Each row comes from the steps of one walk. Every step used is in the known rows, and no mark comes twice. Write the walk behind each row, first mark first.
Known rows:
tuko lifo rinoru piza rebu refab: [-0.05 -0.34  0.13 -0.04  0.04 -0.18 -0.18  0.04 -0.19 -0.09  0.07 -0.02
 -0.24  0.07 -0.56  0.01  0.03  0.04  0.05  0.13  0.34 -0.09 -0.05  0.38
  0.17 -0.13 -0.20 -0.11  0.25 -0.12]
rebu rinoru: [-0.06 -0.07 -0.06  0.20  0.07 -0.11  0.08  0.03 -0.02 -0.01 -0.06 -0.06
 -0.09 -0.03 -0.09 -0.03  0.04  0.01  0.13  0.10  0.08 -0.09  0.00  0.06
 -0.06 -0.03  0.00 -0.02  0.10 -0.01]
sodag sazut rura: [ 0.07  0.16  0.10 -0.13 -0.07 -0.15  0.18  0.13 -0.03  0.13  0.19  0.04
 -0.02  0.15 -0.06  0.04  0.00  0.04 -0.01  0.04 -0.02  0.14 -0.05 -0.04
  0.02 -0.02  0.21 -0.06  0.10 -0.07]
piza rebu tuko lifo: [ 0.15 -0.18  0.15 -0.19  0.01 -0.06  0.22  0.11 -0.22 -0.16  0.15  0.07
 -0.07 -0.06 -0.26  0.04  0.07  0.03  0.02 -0.07  0.09  0.02  0.00  0.19
  0.08  0.05 -0.01 -0.04  0.05 -0.04]
sodag sazut: [ 0.03  0.11  0.12 -0.13 -0.02 -0.01  0.06  0.07 -0.01  0.11  0.02  0.01
  0.01  0.03 -0.01 -0.04 -0.10  0.02 -0.01  0.04 -0.11  0.11  0.01 -0.16
  0.06  0.01  0.04 -0.13  0.02 -0.03]
piza rebu rinoru: [ 0.02  0.03  0.04  0.09  0.08 -0.11 -0.05  0.06 -0.10 -0.14  0.02 -0.02
 -0.11 -0.04 -0.28 -0.04  0.04  0.03  0.14 -0.03  0.18 -0.09 -0.01  0.25
  0.04  0.01 -0.12  0.04  0.19 -0.11]
rinoru piza: [-0.10  0.00 -0.08 -0.11  0.00  0.01 -0.11  0.03 -0.04  0.05  0.02 -0.01
 -0.05  0.08 -0.04 -0.01  0.00  0.00 -0.04  0.08  0.05  0.01 -0.02  0.10
  0.07 -0.07 -0.06 -0.01  0.12 -0.02]
vabuf piza rebu refab tuko lifo: [ 0.40 -0.25  0.18  0.01  0.06 -0.05  0.17  0.04  0.04 -0.29  0.06  0.00
 -0.12 -0.08 -0.45  0.06  0.01  0.09  0.08 -0.07  0.30 -0.04  0.01  0.19
  0.18  0.09 -0.19 -0.22  0.06  0.03]
piza rebu refab lifo: [ 0.25  0.03  0.18  0.12  0.09 -0.06 -0.12 -0.01 -0.14 -0.21  0.03  0.03
 -0.13 -0.11 -0.48 -0.04 -0.01  0.02  0.13 -0.16  0.29  0.03 -0.02  0.32
  0.10  0.02 -0.22 -0.02  0.14 -0.08]
rebu refab rinoru piza: [-0.11 -0.02 -0.08  0.28  0.10 -0.13 -0.30 -0.02  0.00 -0.06 -0.12 -0.09
 -0.24  0.02 -0.16 -0.03  0.04  0.03  0.14  0.07  0.35  0.02  0.00  0.21
  0.14 -0.08 -0.18 -0.10  0.25  0.04]
piza rinoru lifo: [-0.01 -0.08  0.01  0.12  0.08  0.03 -0.17  0.07 -0.11  0.02  0.22  0.05
 -0.08  0.13 -0.31  0.01 -0.04 -0.01  0.12 -0.02  0.13 -0.01 -0.10  0.32
  0.06  0.00 -0.11  0.00  0.12 -0.05]
sazut rinoru: [-0.03 -0.12  0.01  0.22  0.01 -0.08  0.08  0.04 -0.03  0.05  0.27 -0.02
 -0.02  0.02 -0.09  0.00  0.04  0.00  0.22  0.04  0.03 -0.06  0.00  0.23
  0.03  0.03 -0.05 -0.02  0.06 -0.10]
vabuf piza tuko refab rinoru rura: [ 0.12  0.01 -0.29  0.01  0.10 -0.01 -0.07  0.00 -0.05 -0.09  0.16 -0.10
 -0.10  0.20 -0.39  0.05  0.12  0.09  0.14  0.02  0.34 -0.02 -0.10  0.32
  0.24  0.00 -0.13 -0.25  0.15  0.05]
sodag rinoru piza: [-0.11  0.01 -0.03 -0.08  0.07 -0.10 -0.25  0.08  0.00  0.00  0.04 -0.07
 -0.10  0.18 -0.13 -0.04  0.04  0.02  0.12  0.06 -0.03  0.06 -0.05  0.19
  0.10 -0.06 -0.06  0.05  0.20 -0.07]
vabuf refab rebu tuko piza: [ 0.23 -0.20  0.07 -0.02  0.02 -0.05  0.10 -0.02  0.01 -0.23  0.33 -0.07
 -0.08 -0.04 -0.36  0.06 -0.13  0.05  0.05  0.04 -0.05  0.10 -0.02  0.22
  0.17 -0.01 -0.21 -0.20  0.02  0.12]
refab rinoru: [-0.03  0.04 -0.10  0.11  0.10 -0.04 -0.09  0.05 -0.03 -0.08  0.01 -0.02
 -0.10  0.02 -0.11 -0.04  0.05  0.02  0.18 -0.06  0.18  0.01 -0.01  0.14
  0.06  0.03 -0.05 -0.04  0.08  0.03]
lifo rinoru piza tuko refab: [-0.04 -0.10 -0.12 -0.18 -0.01 -0.17 -0.23  0.04 -0.23  0.16  0.16 -0.04
 -0.13  0.26 -0.49  0.05  0.10  0.03 -0.09  0.22  0.08  0.01 -0.10  0.17
  0.15 -0.14 -0.19 -0.12  0.11 -0.05]
tuko lifo rinoru rura: [-0.10 -0.39 -0.19 -0.14  0.04  0.01  0.15  0.05 -0.12 -0.04  0.13  0.01
 -0.12  0.14 -0.32  0.04  0.06  0.04  0.16  0.16  0.12 -0.12 -0.14  0.24
  0.03 -0.13  0.04 -0.16  0.10 -0.03]
rinoru lifo: [ 0.03 -0.04 -0.07 -0.11  0.02  0.05 -0.08  0.04 -0.09  0.04 -0.02  0.02
 -0.05  0.08 -0.21 -0.01 -0.02  0.01  0.14 -0.04  0.06  0.00 -0.06  0.11
  0.01 -0.01  0.01 -0.03  0.08  0.01]
tuko lifo: [ 0.02 -0.26  0.05 -0.05  0.01 -0.01  0.19  0.02 -0.03  0.03  0.09  0.04
 -0.04  0.02 -0.09  0.02  0.06  0.01 -0.01  0.04  0.01 -0.01 -0.01  0.09
  0.02  0.01  0.10 -0.07 -0.04 -0.03]
tuko refab lifo: [ 0.05 -0.06  0.08  0.07  0.04 -0.02 -0.04 -0.03 -0.13  0.07  0.31  0.01
 -0.09  0.03 -0.45  0.01  0.06  0.00  0.10  0.01  0.08  0.07 -0.08  0.24
  0.06  0.00 -0.13 -0.03 -0.02  0.01]
rinoru rura: [-0.04 -0.02 -0.20 -0.01  0.01  0.08  0.00 -0.03  0.02 -0.04 -0.01 -0.01
 -0.03  0.05 -0.01  0.02  0.02  0.02  0.08  0.01  0.05 -0.02 -0.07  0.10
  0.03 -0.07 -0.01 -0.05  0.11  0.01]
tuko refab lifo rinoru rura: [-0.08 -0.18 -0.15 -0.02  0.07  0.00 -0.06  0.00 -0.22  0.01  0.35 -0.02
 -0.18  0.16 -0.68  0.02  0.06  0.04  0.27  0.13  0.20 -0.04 -0.20  0.39
  0.07 -0.15 -0.18 -0.12  0.13  0.01]
tuko piza: [-0.02 -0.17  0.02  0.02 -0.03  0.01 -0.01 -0.03  0.03 -0.09  0.22 -0.07
 -0.02  0.11 -0.15 -0.05  0.00  0.04  0.16  0.08 -0.09  0.06 -0.01  0.09
  0.05 -0.06 -0.07 -0.09 -0.01  0.03]
refab rebu tuko lifo rinoru: [ 0.11 -0.40  0.08 -0.21  0.07 -0.07  0.28  0.13 -0.24 -0.17  0.23  0.03
 -0.19 -0.04 -0.39  0.05 -0.06  0.07  0.07  0.00  0.00 -0.01 -0.10  0.13
  0.04 -0.07 -0.02 -0.20  0.06  0.03]
tuko piza rebu: [ 0.07 -0.08  0.11 -0.08 -0.03  0.00 -0.12 -0.01 -0.06 -0.21  0.30 -0.04
 -0.03  0.10 -0.36 -0.06 -0.01  0.04  0.16 -0.06  0.02  0.07 -0.01  0.28
  0.14 -0.02 -0.19 -0.02  0.08 -0.07]
rebu refab rinoru piza vabuf: [-0.09 -0.04 -0.07  0.26  0.10 -0.16 -0.45 -0.05  0.00 -0.06 -0.06 -0.04
 -0.26 -0.01 -0.09 -0.04  0.16  0.03  0.28  0.24  0.33  0.06  0.01  0.08
  0.07 -0.19 -0.31 -0.08  0.38 -0.05]
rebu refab: [ 0.03 -0.06  0.10  0.28  0.01 -0.11 -0.10 -0.09  0.08 -0.03 -0.16 -0.05
 -0.09 -0.09 -0.01  0.02 -0.01  0.02 -0.01  0.04  0.13 -0.01  0.04 -0.03
  0.01 -0.04 -0.07 -0.05  0.05  0.03]

Which walk is each row?
[ 0.03 -0.21  0.05 -0.03 -0.04 -0.06 -0.01  0.01 -0.07 -0.16  0.26 -0.03
 -0.06  0.01 -0.05 -0.03  0.12  0.04  0.31  0.27 -0.13  0.12  0.01 -0.12
 -0.05 -0.17 -0.19 -0.10  0.12  0.02] | rebu tuko piza vabuf
[-0.04 -0.20 -0.14 -0.04  0.07 -0.04  0.09  0.07 -0.32 -0.06  0.34 -0.02
 -0.20  0.08 -0.65  0.06  0.08  0.04  0.29  0.15  0.17 -0.02 -0.19  0.31
  0.04 -0.15 -0.16 -0.16  0.13  0.10] | rebu tuko refab lifo rinoru rura
[ 0.05 -0.03 -0.04 -0.33  0.10 -0.02 -0.16  0.17 -0.39 -0.15  0.24  0.06
 -0.15  0.13 -0.72 -0.07 -0.02  0.01  0.19 -0.04  0.27 -0.03 -0.13  0.49
  0.14 -0.08 -0.27 -0.02  0.24 -0.13] | refab lifo rinoru piza rebu
[-0.01 -0.20  0.03  0.00 -0.03 -0.01 -0.15 -0.05  0.02 -0.10  0.28 -0.02
 -0.03  0.08 -0.08 -0.06  0.11  0.03  0.29  0.24 -0.11  0.09 -0.01 -0.03
 -0.01 -0.17 -0.20 -0.06  0.12 -0.07] | tuko piza vabuf
[ 0.08 -0.29  0.12 -0.24  0.03 -0.13  0.18  0.17 -0.32 -0.18  0.19  0.04
 -0.13  0.01 -0.47  0.04  0.05  0.04  0.11  0.03  0.14 -0.07 -0.05  0.23
  0.06 -0.02 -0.05 -0.08  0.09 -0.04] | piza rebu tuko lifo rinoru
[ 0.16 -0.26  0.16  0.08  0.08 -0.12 -0.17  0.02 -0.23 -0.31  0.30 -0.06
 -0.21  0.07 -0.84 -0.09 -0.03  0.07  0.38  0.02  0.25  0.01 -0.08  0.45
  0.13 -0.12 -0.34 -0.13  0.16 -0.06] | tuko piza rebu refab lifo rinoru
[ 0.28 -0.09  0.02 -0.14  0.01  0.01 -0.04  0.05 -0.04 -0.28  0.28  0.01
 -0.07  0.09 -0.46 -0.03  0.04  0.09  0.23 -0.10 -0.06  0.14 -0.04  0.18
  0.15  0.02 -0.31 -0.10  0.04  0.02] | refab tuko piza rebu
[ 0.22 -0.41 -0.28 -0.16  0.08 -0.06  0.07  0.04 -0.04 -0.07  0.19  0.09
 -0.13  0.08 -0.46  0.13  0.20  0.05  0.25  0.39  0.14 -0.08 -0.12  0.15
  0.06 -0.14 -0.27 -0.24  0.14 -0.01] | piza vabuf refab tuko lifo rinoru rura
[ 0.01  0.00 -0.17 -0.01  0.12  0.02 -0.18  0.08 -0.12 -0.04 -0.01  0.00
 -0.15  0.10 -0.33 -0.05  0.04  0.03  0.34 -0.10  0.23  0.02 -0.07  0.26
  0.07  0.01 -0.04 -0.07  0.16  0.04] | refab rinoru lifo
[-0.12 -0.12 -0.24 -0.08  0.03  0.01 -0.03  0.03 -0.10 -0.06  0.04 -0.03
 -0.08  0.12 -0.23  0.02  0.00  0.03  0.18  0.11  0.11 -0.11 -0.12  0.15
  0.01 -0.15 -0.06 -0.10  0.15  0.00] | lifo rinoru rura
[ 0.09 -0.44 -0.04  0.01  0.07 -0.16  0.02  0.07 -0.08 -0.04 -0.01  0.00
 -0.27  0.06 -0.48  0.06  0.08  0.07  0.10  0.23  0.17 -0.02 -0.06  0.11
  0.09 -0.14 -0.19 -0.25  0.11  0.06] | rebu refab tuko lifo rinoru piza
[ 0.01 -0.11 -0.09  0.29  0.09 -0.06 -0.32 -0.08  0.01 -0.36  0.16 -0.12
 -0.25  0.10 -0.49 -0.06  0.06  0.11  0.43 -0.04  0.37  0.05 -0.05  0.49
  0.23 -0.11 -0.32 -0.16  0.32  0.00] | tuko piza rebu refab rinoru rura
[ 0.06 -0.06 -0.21 -0.31  0.03 -0.11 -0.11  0.13 -0.24  0.04 -0.05  0.00
 -0.07  0.21 -0.30  0.00  0.05  0.02 -0.07  0.14  0.06 -0.02 -0.07  0.09
  0.09 -0.12 -0.10 -0.11  0.13 -0.07] | lifo rinoru piza tuko
[ 0.16 -0.43 -0.12 -0.19  0.09 -0.08  0.11  0.04 -0.15 -0.19  0.29  0.05
 -0.20 -0.03 -0.45  0.13  0.05  0.06  0.18  0.28  0.14 -0.06 -0.13  0.24
  0.09 -0.19 -0.23 -0.25  0.26 -0.03] | piza vabuf refab rebu tuko lifo rinoru rura
[-0.04 -0.12  0.09  0.25  0.08 -0.13 -0.08 -0.07  0.00  0.00  0.27 -0.08
 -0.24 -0.04 -0.38  0.02 -0.01  0.06  0.07  0.01  0.05  0.00 -0.08  0.22
  0.08 -0.06 -0.19 -0.09  0.15 -0.01] | tuko refab rebu rinoru
[ 0.10  0.01 -0.19  0.05  0.13 -0.04 -0.19  0.04 -0.05  0.00 -0.01 -0.01
 -0.10  0.08 -0.44  0.03  0.01  0.00  0.23  0.01  0.35 -0.04 -0.04  0.39
  0.15  0.07 -0.10 -0.10  0.12  0.07] | vabuf refab rinoru lifo
[-0.15 -0.08  0.10 -0.17 -0.02 -0.17 -0.23  0.09 -0.33 -0.04  0.33 -0.06
 -0.20  0.12 -0.62  0.07  0.05  0.03  0.07  0.14  0.21  0.00 -0.09  0.32
  0.17 -0.13 -0.31 -0.03  0.22  0.00] | lifo rinoru piza rebu tuko refab
[ 0.07 -0.01 -0.23 -0.06  0.08 -0.15  0.01  0.09 -0.15  0.05 -0.15 -0.03
 -0.10  0.12 -0.17 -0.03  0.11  0.03 -0.04  0.14  0.09 -0.03 -0.02  0.11
  0.05 -0.07 -0.05 -0.10  0.19 -0.09] | rebu rinoru piza tuko
[-0.07 -0.07  0.09  0.01  0.03 -0.17 -0.36  0.02 -0.16 -0.12 -0.01 -0.06
 -0.21  0.06 -0.47  0.00 -0.03  0.03  0.06  0.08  0.33 -0.07 -0.03  0.29
  0.14 -0.14 -0.30 -0.04  0.29 -0.08] | lifo rinoru piza rebu refab
[-0.08 -0.25 -0.08  0.21  0.03  0.02  0.06  0.04 -0.07 -0.22  0.43 -0.06
 -0.11  0.15 -0.24  0.03  0.00  0.04  0.24  0.14  0.01  0.05 -0.11  0.31
  0.09 -0.12 -0.19 -0.14  0.15  0.05] | rebu tuko piza rinoru rura
[ 0.08 -0.41 -0.14 -0.29  0.05 -0.07 -0.03  0.14 -0.17 -0.02  0.20  0.10
 -0.20  0.12 -0.38  0.03  0.20  0.06  0.23  0.34  0.02  0.02 -0.10  0.00
  0.02 -0.19 -0.26 -0.18  0.19 -0.06] | refab tuko lifo rinoru piza vabuf
[-0.18 -0.07 -0.13  0.08  0.07 -0.10 -0.03  0.05 -0.06  0.04 -0.03 -0.07
 -0.14  0.05 -0.13 -0.04  0.04  0.01  0.09  0.18  0.14 -0.08 -0.02  0.16
  0.01 -0.10 -0.06 -0.03  0.22 -0.03] | rebu rinoru piza
[ 0.08  0.01  0.06  0.03  0.09 -0.05  0.08  0.07 -0.05 -0.24  0.09 -0.08
 -0.05 -0.02 -0.31 -0.04 -0.04  0.04  0.17 -0.03  0.31 -0.18  0.00  0.28
  0.09  0.05 -0.10 -0.04  0.20 -0.07] | vabuf piza rebu rinoru
[ 0.06 -0.07  0.00  0.12  0.12 -0.06  0.05  0.02 -0.02 -0.13  0.04 -0.03
 -0.18 -0.09 -0.20 -0.03 -0.07  0.06  0.10 -0.07  0.04 -0.03 -0.06  0.15
  0.02 -0.03 -0.09 -0.07  0.17 -0.03] | refab rebu rinoru
[-0.14 -0.12 -0.06  0.11  0.00 -0.08 -0.02  0.07 -0.08  0.09  0.30 -0.03
 -0.06  0.10 -0.14  0.00  0.04  0.00  0.17  0.12  0.07 -0.05 -0.02  0.33
  0.10 -0.03 -0.11 -0.03  0.18 -0.12] | sazut rinoru piza
[ 0.14 -0.35 -0.23 -0.11  0.08 -0.05  0.05  0.06 -0.23 -0.24  0.42 -0.02
 -0.13  0.10 -0.66  0.02  0.10  0.04  0.51  0.42  0.15 -0.01 -0.13  0.33
  0.04 -0.24 -0.34 -0.24  0.22  0.03] | rebu tuko piza vabuf refab lifo rinoru rura
[ 0.13  0.05 -0.18 -0.25  0.01 -0.05 -0.06  0.07 -0.14  0.06 -0.10  0.03
 -0.01  0.15 -0.09  0.00  0.07  0.02 -0.17  0.04  0.01  0.07 -0.02  0.04
  0.11 -0.04 -0.05 -0.08  0.09 -0.07] | rinoru piza tuko
[ 0.09 -0.07  0.09  0.04  0.04 -0.06  0.13  0.03 -0.23  0.00  0.30  0.01
 -0.12 -0.04 -0.43  0.04  0.07  0.01  0.12  0.04  0.06  0.10 -0.07  0.16
  0.03 -0.01 -0.10 -0.06 -0.01  0.09] | rebu tuko refab lifo
[ 0.09 -0.17 -0.08  0.13  0.08 -0.15 -0.11  0.01 -0.03 -0.21  0.29 -0.07
 -0.12  0.02 -0.27  0.01  0.14  0.03  0.40  0.32  0.15  0.08  0.03  0.16
  0.10 -0.09 -0.30 -0.16  0.16  0.08] | rebu tuko piza vabuf refab rinoru
[ 0.00 -0.01  0.00  0.39  0.10 -0.14 -0.19 -0.05  0.05 -0.11 -0.16 -0.08
 -0.19 -0.07 -0.12 -0.02  0.05  0.04  0.19 -0.01  0.30  0.00  0.03  0.11
  0.07 -0.02 -0.11 -0.09  0.13  0.07] | rebu refab rinoru
[ 0.09 -0.39 -0.01 -0.26  0.08 -0.12  0.15  0.11 -0.20 -0.08  0.26  0.00
 -0.20  0.01 -0.55  0.11 -0.09  0.04 -0.06  0.18  0.15 -0.05 -0.09  0.36
  0.19 -0.08 -0.15 -0.23  0.14  0.04] | vabuf refab rebu tuko lifo rinoru piza
